Each row was made from one walk, in order. Every step used is in the known rows, and no mark comes twice. Write each row's walk.
Known rows
sefa > totum: [ 1.087, -1.308,  1.566, -0.974,  0.209,  0.561, -3.572,  3.342, -1.018,
 -2.307,  0.861,  0.467,  1.274,  3.651, -0.210, -1.187,  2.850,  0.097,
  3.492]
sefa > nozuzu > roda > kizi > totum: [ 0.478,  0.086,  1.436, -1.464, -0.494,  5.525,  1.881,  5.747,  1.430,
  1.464,  4.536,  1.228, -2.958,  0.764, -3.697, -0.251, -0.263, -0.462,
  0.557]
nafat > roda: [ 1.120, -2.578,  1.239, -0.864, -0.795, -0.843, -0.910, -5.337, -1.365,
 -1.253,  0.901,  0.792,  0.817,  3.088,  5.284, -0.165,  0.243, -0.269,
  1.888]
roda > kizi > totum > nozuzu > pitek: [ 1.160,  0.814,  1.081, -1.552, -0.386,  3.295, -4.890,  2.127,  0.558,
 -1.244,  3.180, -0.755, -0.561,  1.532, -0.578,  0.213, -1.695,  1.676,
 -3.854]
nozuzu > roda > kizi: [ 0.823, -1.396,  2.313, -2.400, -0.984,  1.648, -2.206,  6.157,  0.192,
  1.415,  2.967,  0.806, -0.882,  0.933,  0.293,  0.302, -0.966, -0.527,
  0.565]
pitek > nozuzu > roda: [ 1.236, -2.832,  0.652, -1.864, -0.009,  1.086, -0.859,  2.082, -0.954,
  0.654, -1.634,  1.340, -1.881, -0.038,  0.237, -0.431, -1.273,  1.371,
  0.657]
kizi > sefa: [ 1.074, -3.240,  1.864,  0.673,  0.757, -0.627, -4.316,  0.077, -2.278,
 -1.015,  0.546, -0.275,  2.113,  3.045,  1.848, -1.570,  1.093,  0.131,
  1.140]
pitek > nozuzu: [ 1.333, -2.974,  0.847, -1.403,  0.288, -0.118, -2.825, -1.347, -2.100,
 -1.846, -1.815,  1.795,  0.221,  1.534,  1.649, -0.513,  0.123,  1.446,
  1.366]
nafat > kizi > sefa > nozuzu > roda: [ 0.626, -2.786,  2.477, -1.443, -0.268, -0.943,  2.711,  5.327, -1.418,
  2.102,  0.686, -0.156, -2.627, -0.950,  0.941, -0.666,  0.446, -0.084,
  1.311]
sefa > nozuzu > pitek: [ 1.168, -0.903,  1.060, -2.307,  0.055,  0.989, -0.304,  2.027, -0.398,
 -3.970,  1.169,  1.657, -2.301,  1.032, -0.985, -0.484,  1.530,  1.865,
  1.842]
roda > kizi: [ 0.871, -1.563,  2.465, -1.959, -0.688,  0.429, -4.284,  2.680, -0.930,
 -1.094,  2.684,  1.226,  1.077,  2.448,  1.846,  0.222,  0.423, -0.385,
  1.272]
totum > nozuzu > kizi > sefa: [ 1.270, -2.835,  2.147,  0.054,  0.606, -1.286, -5.442, -0.350, -2.263,
  1.181,  0.961, -1.346,  0.475, -0.088,  0.225, -0.226, -1.189,  0.658,
 -1.755]
totum > nozuzu > roda > kizi > sefa: [ 1.026, -2.425,  1.718, -0.186, -0.155,  0.231, -3.314,  5.338, -1.908,
  4.265,  3.776, -1.385, -0.645, -0.950, -0.209, -0.409, -1.622, -0.301,
 -2.787]
roda > totum > nozuzu > kizi > sefa: [ 1.260, -0.962,  1.916, -0.189,  0.030, -0.053, -4.685,  0.242, -1.282,
  1.599,  2.416, -1.727,  0.834, -0.292, -0.750, -1.142, -1.378,  0.075,
 -3.227]
nozuzu > roda: [ 1.297, -2.561,  1.755, -1.349, -0.323,  0.678, -2.727,  3.461, -0.228,
  0.145, -0.070,  0.913, -0.638,  1.894,  1.452, -0.643, -0.628,  0.030,
  1.388]
kizi > sefa > nozuzu: [ 0.901, -3.071,  1.341,  0.581,  0.973,  0.009, -0.405,  0.595, -2.446,
 -1.028,  1.810,  0.804, -0.167,  1.554, -0.550, -1.671,  2.492,  0.140,
  2.415]
pitek > nozuzu > kizi > sefa: [ 0.834, -2.472,  1.580, -1.073,  0.732,  0.096, -2.112, -1.078, -1.924,
  0.290, -0.468, -0.293, -0.200, -0.632, -1.556, -0.058, -0.713,  1.694,
 -0.425]
totum > nozuzu > pitek: [ 1.795, -1.656,  1.042, -1.599, -0.125, -0.834, -5.756,  0.469, -1.263,
 -2.564, -0.011,  0.059, -0.437,  1.125,  1.908, -0.285, -0.778,  2.101,
 -1.592]

Write each row's walk
[ 1.693, -1.426,  1.183, -0.567, -0.361, -0.254, -5.454, -0.150, -1.410,
 -0.639,  0.907,  0.381,  1.195,  1.902,  2.371, -1.609, -0.430, -0.126,
 -1.389]
roda > totum > nozuzu
[ 1.293, -0.687,  0.484, -0.166,  0.793, -0.104, -4.114,  3.607, -1.988,
 -0.945,  2.107, -2.465,  0.246,  0.828, -2.058, -1.543,  1.710,  2.076,
 -1.421]
kizi > sefa > totum > nozuzu > pitek
[ 1.563, -2.267,  2.246, -1.495, -0.159, -1.110, -5.934, -0.310, -1.331,
 -0.243,  0.266,  0.283, -0.230,  0.360,  1.180,  0.566, -1.503,  0.697,
 -0.609]
totum > nozuzu > kizi
[ 0.109, -0.533,  1.317, -0.526, -0.613,  0.825,  1.293,  0.287, -1.686,
  1.692,  6.063, -1.760,  1.034,  1.769,  0.239, -0.427,  2.253, -0.917,
  1.266]
nafat > roda > kizi > sefa > totum
[ 1.585, -2.033,  0.997,  0.816,  0.486,  1.770, -6.127, -1.708, -0.976,
 -1.055, -0.102,  0.139,  1.242,  3.427,  1.766, -1.143, -0.871,  0.496,
 -1.229]
kizi > totum > nozuzu
[ 0.540, -2.089,  1.126, -1.337, -0.029,  1.644,  0.129,  4.539, -1.460,
  3.218,  2.306, -0.288, -1.372, -1.390, -1.918, -0.291, -1.204,  0.794,
 -1.335]
pitek > nozuzu > roda > kizi > sefa
[ 1.237, -0.713,  1.569, -1.643, -0.820,  2.023, -1.980,  4.091,  0.765,
  0.514,  1.312,  0.515, -0.399,  1.761,  0.386, -1.615, -0.877, -0.464,
 -0.025]
nozuzu > roda > totum
[ 1.741,  0.201,  0.771, -1.859, -0.680,  0.422, -4.934,  0.961, -0.343,
 -1.986,  1.397, -0.387, -0.119,  0.989,  1.026, -1.208, -1.008,  1.517,
 -3.073]
roda > totum > nozuzu > pitek
[ 0.880, -3.195,  3.173, -0.892, -0.190, -2.778, -3.092,  1.167, -2.294,
 -0.440, -0.890, -0.816,  1.704,  2.034,  4.924, -0.695,  0.488, -0.024,
  0.661]
nafat > kizi > sefa
[ 1.208, -2.158,  0.708,  0.757,  0.675,  0.362, -2.740,  5.948, -1.990,
  3.026,  2.108, -2.149, -0.448,  0.244, -2.136, -1.816,  0.869,  0.258,
 -0.451]
kizi > sefa > totum > nozuzu > roda
[ 0.945, -1.580,  2.351, -2.245, -0.029,  0.613, -0.546,  1.193, -0.428,
 -1.796,  1.490,  1.946, -2.052,  0.299, -1.847,  0.430,  0.806,  0.402,
  2.769]
sefa > nozuzu > kizi
[ 0.818, -1.116,  1.431,  0.084,  0.284,  0.090, -4.214,  5.073, -2.685,
  1.795,  4.800, -1.792,  1.360,  0.822, -1.666, -0.952,  1.909, -0.260,
 -0.491]
roda > kizi > sefa > totum > nozuzu
[ 0.933, -0.533,  2.350, -1.031,  0.239,  3.299, -4.158, -0.723,  1.186,
 -1.716,  0.572,  0.100,  0.453,  3.118, -0.894, -0.009, -1.158,  0.554,
  0.230]
nozuzu > kizi > totum
[ 0.767, -1.075,  0.960, -0.149,  0.109,  2.555,  2.343,  4.592, -0.326,
  2.054,  3.557,  0.062, -1.934, -0.176, -2.977, -2.480,  0.905, -0.584,
  0.110]
kizi > sefa > nozuzu > roda > totum
[ 1.043, -0.429,  1.353, -1.929, -0.738,  1.452, -2.681,  8.610, -0.705,
  2.886,  4.182, -0.652, -1.328, -0.331, -2.115, -0.043,  0.137, -0.253,
 -0.189]
sefa > totum > nozuzu > roda > kizi
[ 1.482, -0.511,  2.038, -1.783, -0.622,  0.180, -5.162,  0.232, -0.392,
  0.222,  1.576, -0.074,  0.048,  0.157,  0.223, -0.394, -1.732,  0.112,
 -2.073]
roda > totum > nozuzu > kizi
[ 0.765, -1.652,  1.115, -2.909, -0.744,  1.986, -0.320,  4.594, -0.564,
  1.960,  1.276,  1.279, -2.175, -1.040, -1.003,  0.494, -1.524,  0.839,
 -0.249]
pitek > nozuzu > roda > kizi
[ 0.656, -1.205,  1.871, -2.487, -0.889,  2.262,  1.616,  6.742, -0.020,
  1.359,  4.139,  1.940, -3.193, -0.513, -2.182,  0.228,  0.392, -0.511,
  1.852]
sefa > nozuzu > roda > kizi
[ 0.631, -0.829,  2.266, -0.717,  0.623,  0.728, -2.740,  3.489, -0.982,
 -0.164,  2.483, -1.623,  0.854,  1.472, -3.292, -0.722,  1.961,  0.298,
  1.693]
nozuzu > kizi > sefa > totum
[ 0.834, -2.860,  1.220,  0.130,  0.661,  1.161,  1.586,  4.144, -1.404,
  1.445,  2.170,  0.401, -2.190, -0.026, -2.046, -1.542,  1.117, -0.017,
  1.581]
kizi > sefa > nozuzu > roda
[ 1.275, -2.333,  0.882,  1.189,  0.947, -0.765, -4.736,  2.446, -3.080,
  0.584,  1.828, -1.705,  1.624,  1.791, -0.588, -1.911,  2.289,  0.344,
  0.299]
kizi > sefa > totum > nozuzu
[ 1.348, -1.758,  2.091, -1.157, -0.771,  0.767, -2.857,  2.898,  0.063,
  1.944, -1.318, -0.907, -1.240,  0.903,  3.276, -0.205, -2.836,  0.335,
 -2.251]
nafat > kizi > totum > nozuzu > roda
